What can hang from each mark:
mapa: lopon vike
mokim: guri
vira: vike zikid
zikid: vira vusi
guri: balare
vusi: fuzis lopon
vike: mapa vigi
pinoma: guri
lopon: mapa pinoma vusi
vufef: guri

Every row comes from one small tree of marks. The marks that hang from a mark follow it in brackets, in alphabetical order. Every link used is in the known rows. Which tree was each row made from?
Known rows:
mapa{lopon{vusi{fuzis}} vike{vigi}}: [-20 -16  -8  16 -57  30  38  24  23  -2 -31 -42  53 -26 -20   6 -12  -2
   8  16   1  30  56   7 -25  -7 -49 -56 -29]
zikid{vira}: [  9  10  20 -12 -15  14 -14   8 -22   0  -1  -2  13  -3   2 -12  -6 -19
  -2   6  14  -7 -24  13 -11 -20  -4  -6 -14]
lopon{mapa vusi{fuzis}}: [  8   9   5  65 -26  16  23   6  23  21   1 -30   0   1 -30  26 -30  30
 -21   0  37  17  38 -22  -4 -12 -43  -3 -25]
mapa{lopon{pinoma{guri} vusi} vike}: [ -3  -4   8   4 -39   4  36 -29  14  17  -3 -29  17 -15 -40 -24   4 -13
   7   2 -15  12  41   7 -25  -8 -31 -30   1]
mapa{lopon{pinoma vusi} vike{vigi}}: [  7 -30   6  -1 -40   8  48  -2  15   0 -37 -53  45 -12 -27 -24  -2 -15
   5  33 -17  21  37   0 -27 -19 -51 -36 -18]
mapa{lopon{pinoma} vike}: [ -8 -20   4 -18 -29  -7  31  -7  13   1  -8 -30  31 -24 -45 -24  13 -16
  17   8 -26  23  17   9 -25 -14 -14 -30  -5]
vusi{fuzis lopon{pinoma{guri}}}: [-32   2   7  55   8  16  14 -20   7   7 -27 -37 -19 -14 -45  56 -26  34
  18  -8  -3   0 -22 -25  33  15  23   6  -4]
lopon{vusi}: [  8   7  -5  20 -16   6  16   1   9  20  -5 -19  -7   2  -3 -12 -14   8
  -7   4  10  -2  31   1  -3  -3 -25  -7  -8]
lopon{mapa pinoma{guri{balare}} vusi}: [ 48  15  24  30  -6 -16  24 -63   0  25  14 -17 -33  36 -32 -16 -21   1
 -31  -6  24 -16  14 -33  -7   2 -43  28  14]
zikid{vusi}: [ -9   0  -6   1 -17 -13 -14  29  -6  13  -7 -19  -7 -19   0   9 -27   8
  -1  25  -8   5  -3   2  18   3   1 -22 -13]
mokim{guri{balare}}: [ 19  35  -3 -45 -13 -22  -2 -20 -12  28  11  30  -9  12  13 -26   6 -11
  -9 -32  28 -30 -23 -17  19  35  -7  13  34]
vira{vike{mapa vigi}}: [  8 -10  17 -11  -9  24 -23  45  -4  -7 -27  -5  56   1  29  10  29 -17
  -1  25 -16  43 -14 -28 -13 -11 -43  -5 -36]
vufef{guri}: [  1   6   9 -16 -18  17  -7 -15 -17  15  28  11   1  11   5 -13 -12   8
  -7   3  -1  -6 -13  -5  13   6  -4  -1   6]
lopon{pinoma}: [ 12  -9   9   4  13 -11  23 -21   1   6  -4 -25  -9   2 -16 -12   2   0
   4  11 -14  -8 -17 -16  10 -16  -1  22   8]
vike{mapa}: [ 18 -14   9 -14  -6  10 -23  22  24   6  -6 -15  33  -9  -1   8  20   2
 -10   7  -6  17   0   8   1   6   2 -15 -13]
lopon{mapa pinoma{guri{balare}}}: [ 38   9  29  10  10 -22  10 -65 -10   5  18   2 -25  35 -29  -2  -7  -7
 -26 -10  13 -15 -14 -33  -6   6 -18  36  21]
pinoma{guri}: [ -3  14  12   8   3  10 -11 -36 -11  -2  13  26 -15  12  11  17   4  -2
  -8 -12   5 -14  -1  -5   4  13   7   4  17]
mapa{lopon{pinoma}}: [ 16 -16  -5  -8 -15   3  26 -10  15  18 -16 -31   0  -4 -41 -17   2   6
   6   5  -4   1  -6  12 -12  -4   4 -14  -1]
vira{vike}: [-14  15   6   1  -6   5 -10  24 -16   4  -1  15  11  -4  10  -8  19 -16
  13  -4 -12  30 -11 -23 -12 -14 -28   9 -16]
vira{vike{mapa} zikid}: [  0  28  16  10  -2  21 -36  56   0  23 -13  12  61 -35  -7  -5  50 -22
  22  -7 -24  51  -6 -26 -27 -11 -22   0 -26]
mapa{vike}: [-22  -3  10  -9 -13 -11   6   4   0 -16   7   1  31 -20  -4  -8  13 -22
  12   3 -21  22  23  -3 -11  -9 -17 -14  -4]
zikid{vira{vike{mapa}}}: [  9  16  32 -20 -23  24 -38  42 -21   5  -4   0  44 -12   9 -15  22 -31
   2   7   2  27 -34  -1 -22 -29 -23  -8 -36]
vusi{fuzis lopon{mapa pinoma{guri}}}: [-15  -2  21  70   5   9  13 -25  11   4 -21 -37 -16  -3 -61  66 -31  38
  -1  -5   9  12 -22 -38  21  10   9  12 -13]
vike{mapa{lopon{vusi}} vigi}: [ 39 -35   2 -10 -33  34  -1  31  35   8 -46 -46  59   0   0   8   6   5
 -20  33   6  21  19  17 -18   9 -32 -48 -33]
mapa{lopon{pinoma{guri{balare}} vusi}}: [ 27   9  -4  -2 -28   5  29 -38  12  35  -6 -25 -24  10 -35 -31 -11   2
  -4 -11  12 -17  18  11 -13  15 -17 -15  13]
vike{mapa{lopon}}: [ 23 -20  -2 -22 -26  19 -17  28  35  17 -16 -23  41 -15 -21   2  20   7
  -7   4  -2  23   6  28 -15  14   6 -41 -19]
lopon{mapa pinoma vusi}: [ 42  -8  19  42  -5 -12  36 -26  14  22  -4 -44 -13  20 -41 -12 -20  13
 -25  19  13   4  14 -31  -8 -28 -43  22 -11]
mapa{lopon{pinoma} vike{vigi}}: [  0 -36  10 -18 -27   3  35  -4   8 -15 -31 -38  51 -13 -27 -13  10 -20
   9  29 -26  23  13  -1 -26 -15 -31 -31 -12]
vira{zikid}: [ -2  23   5  18   7   8  -9  14  -3  13  -7   8  23 -26 -17  -3  15  -7
  18  -7  -7   9   4  -9 -15  -1   3   3   3]
vike{mapa vigi}: [ 28 -34  14 -14  -2  22 -16  27  17 -15 -32 -23  58   4  25  22  15  -4
 -18  36  -5  15  -5  -6   1   4 -20 -18 -22]

Write each row's tree:
[-10 -11  12 -13 -27  -2  23 -30   7   0   0 -14  22 -17 -38 -14  15 -19
  13  -1 -23  15  17   5 -23  -4  -8 -26   6]  mapa{lopon{pinoma{guri}} vike}
[ 30 -24  31  34 -16 -13  45 -20   8  -6 -17 -48  30  13 -28  -9 -13 -10
 -23  39  -2  22  29 -42 -18 -36 -70   8 -20]  lopon{mapa{vike{vigi}} pinoma vusi}
[ -1  -5  22  62 -24  -2  49 -12  23  13   3 -56  15 -10 -50   8 -20  14
 -10  12   5  27  40 -42  -3 -36 -58   9 -19]  lopon{mapa{vike} pinoma vusi{fuzis}}
[-11   6  12  57 -38   7  29   9  22   7   9 -30  24 -14 -33  19 -21  12
 -13   0  20  35  58 -25 -13 -19 -56 -14 -28]  lopon{mapa{vike} vusi{fuzis}}
[ -2   3   0  51  -8  14  46  -9  19  32  -8 -57 -15  -9 -25  -1 -21  25
   7   5   7  -4  20 -23  21 -23 -27  12  -6]  lopon{pinoma vusi{fuzis}}
[ 21 -10 -10   8 -26   8  38  -9  23  33 -21 -48  -5  -3 -42 -28 -11  11
   1   8   4   0  16  12 -15  -7 -17 -19  -6]  mapa{lopon{pinoma vusi}}
[-19  33  14  37  -9  -4 -33  62 -21  22 -34  -3  28 -39 -39  18  -2  -7
  24  11 -23  57 -18 -36 -18  -1 -20 -10 -38]  vira{vike zikid{vusi{lopon{mapa}}}}
[ 15 -20  33  16  -2 -26  25 -25   4 -11   7 -24  21   3 -40  -6   5 -14
 -11  18 -15  24   3 -34 -15 -29 -32  18  -6]  lopon{mapa{vike} pinoma}
[ 17  -2  13  68 -11   6  45 -15  22  28  -2 -56 -11   5 -46  13 -27  30
 -18  10  23  10  23 -40   6 -28 -45  20 -18]  lopon{mapa pinoma vusi{fuzis}}
[ 16   3  35 -21 -22  33 -33  43 -24  -8 -22  -7  59  -3  25  -4  17 -35
  -3  25   3  27 -38  -8 -22 -30 -37 -10 -42]  zikid{vira{vike{mapa vigi}}}
[-28  29  -5  39 -10  13 -12  47   1  28 -13 -16  19 -53 -23  25 -13  11
  22   3  -7  17  11 -12   9   1   5 -19 -12]  vira{zikid{vusi{fuzis}}}
[ -4  16   8  56  -7  21  36 -38   9  32   4 -37 -27   0 -17  13 -20  23
   0  -6  12 -16  19 -29  24 -12 -20  16  10]  lopon{pinoma{guri} vusi{fuzis}}
[ 21   5  37   4  -1 -32  13 -60 -10  -8  24   4  -1  17 -33  -9   4 -24
 -16  -8  -3   2   3 -37 -14  -1 -31  24  18]  lopon{mapa{vike} pinoma{guri{balare}}}
[  7  14  21   7   0  31 -32  59  -4   4 -36   4  79 -26  12   7  45 -26
  16  15 -24  50 -10 -37 -28 -11 -39  -2 -32]  vira{vike{mapa vigi} zikid}
[ -4  -7  15  56 -35  16  32  12  18  -7 -10 -34  41  -4 -19  30 -24   9
 -18  18  20  33  55 -32 -13 -21 -70 -16 -35]  lopon{mapa{vike{vigi}} vusi{fuzis}}
[-10  14   4  30   5 -10 -13  30  -5  23 -38 -31  10 -41 -46  13 -16   7
  24  19 -27  17 -18 -14   7   8  17 -10 -10]  vira{zikid{vusi{lopon{pinoma}}}}
[ 35 -13   8  -2 -26  20   1  -4  36  33 -14 -39  21  -5 -29  -5  14  10
 -13   7  -1   9  13  15 -10   8  -9 -29 -10]  vike{mapa{lopon{pinoma{guri} vusi}}}
[ -8  16  30  12 -34  -2 -40  57 -37   7 -33 -22  14 -18 -30  18 -38 -10
   0  34  -1  41 -49 -12  -9 -16 -20 -26 -58]  zikid{vira{vike} vusi{lopon{mapa}}}
[-23  19  10  14 -39  21 -19  48 -19  15  -6 -33   8 -37  -6  21 -41   4
   4  22  15   3 -18   7  19 -20  -2 -31 -33]  zikid{vira vusi{fuzis}}
[ 20 -33  36  13   0 -18  29 -21  -1 -24 -11 -29  38  10 -26   4   2 -17
 -15  35 -14  24   1 -43 -18 -31 -46  17 -13]  lopon{mapa{vike{vigi}} pinoma}
[-16  20   0  27  -3  -4 -23  40  -4  21 -35 -16  14 -44 -38  20 -16   5
  23  14 -21  21  -9  -5   4  16  16 -22 -16]  vira{zikid{vusi{lopon}}}
[ -1  12  17   8 -13  21 -41  82 -11  17 -41 -11  72 -40  11  14  23 -21
  15  35 -31  56 -12 -33 -14  -9 -38 -20 -43]  vira{vike{mapa vigi} zikid{vusi}}
[  0 -21  -3  -6 -51  15  30  15  16  -6 -31 -32  51 -14 -15 -13  -5 -16
   2  24  -7  26  49  13 -35  -5 -50 -54 -24]  mapa{lopon{vusi} vike{vigi}}
[-10  -6  -6  -3 -52   6  26  12  22  12 -10 -26  35 -24 -37 -25   1 -12
  10   2  -7  27  54  24 -34  -3 -33 -52 -17]  mapa{lopon{vusi} vike}
[  7 -32  30  26   6 -20  17 -12   2 -24 -43 -41  26   3 -52  26 -16   1
  -3  32 -20  28 -19 -33  -5  -3 -18   2 -23]  vusi{lopon{mapa{vike{vigi}} pinoma}}
[ 19 -20  45  19   3 -12  19 -50 -10 -25   1  -9  24  20 -16  19   4 -18
 -22  26  -8  14  -1 -48 -13 -22 -38  20   0]  lopon{mapa{vike{vigi}} pinoma{guri}}
[-16  22  10  18  -8  14 -24  65 -30  11 -38   0  47 -33  11   7   8 -21
  22  30 -24  43 -12 -40 -13 -15 -39  -8 -32]  vira{vike{vigi} zikid{vusi}}
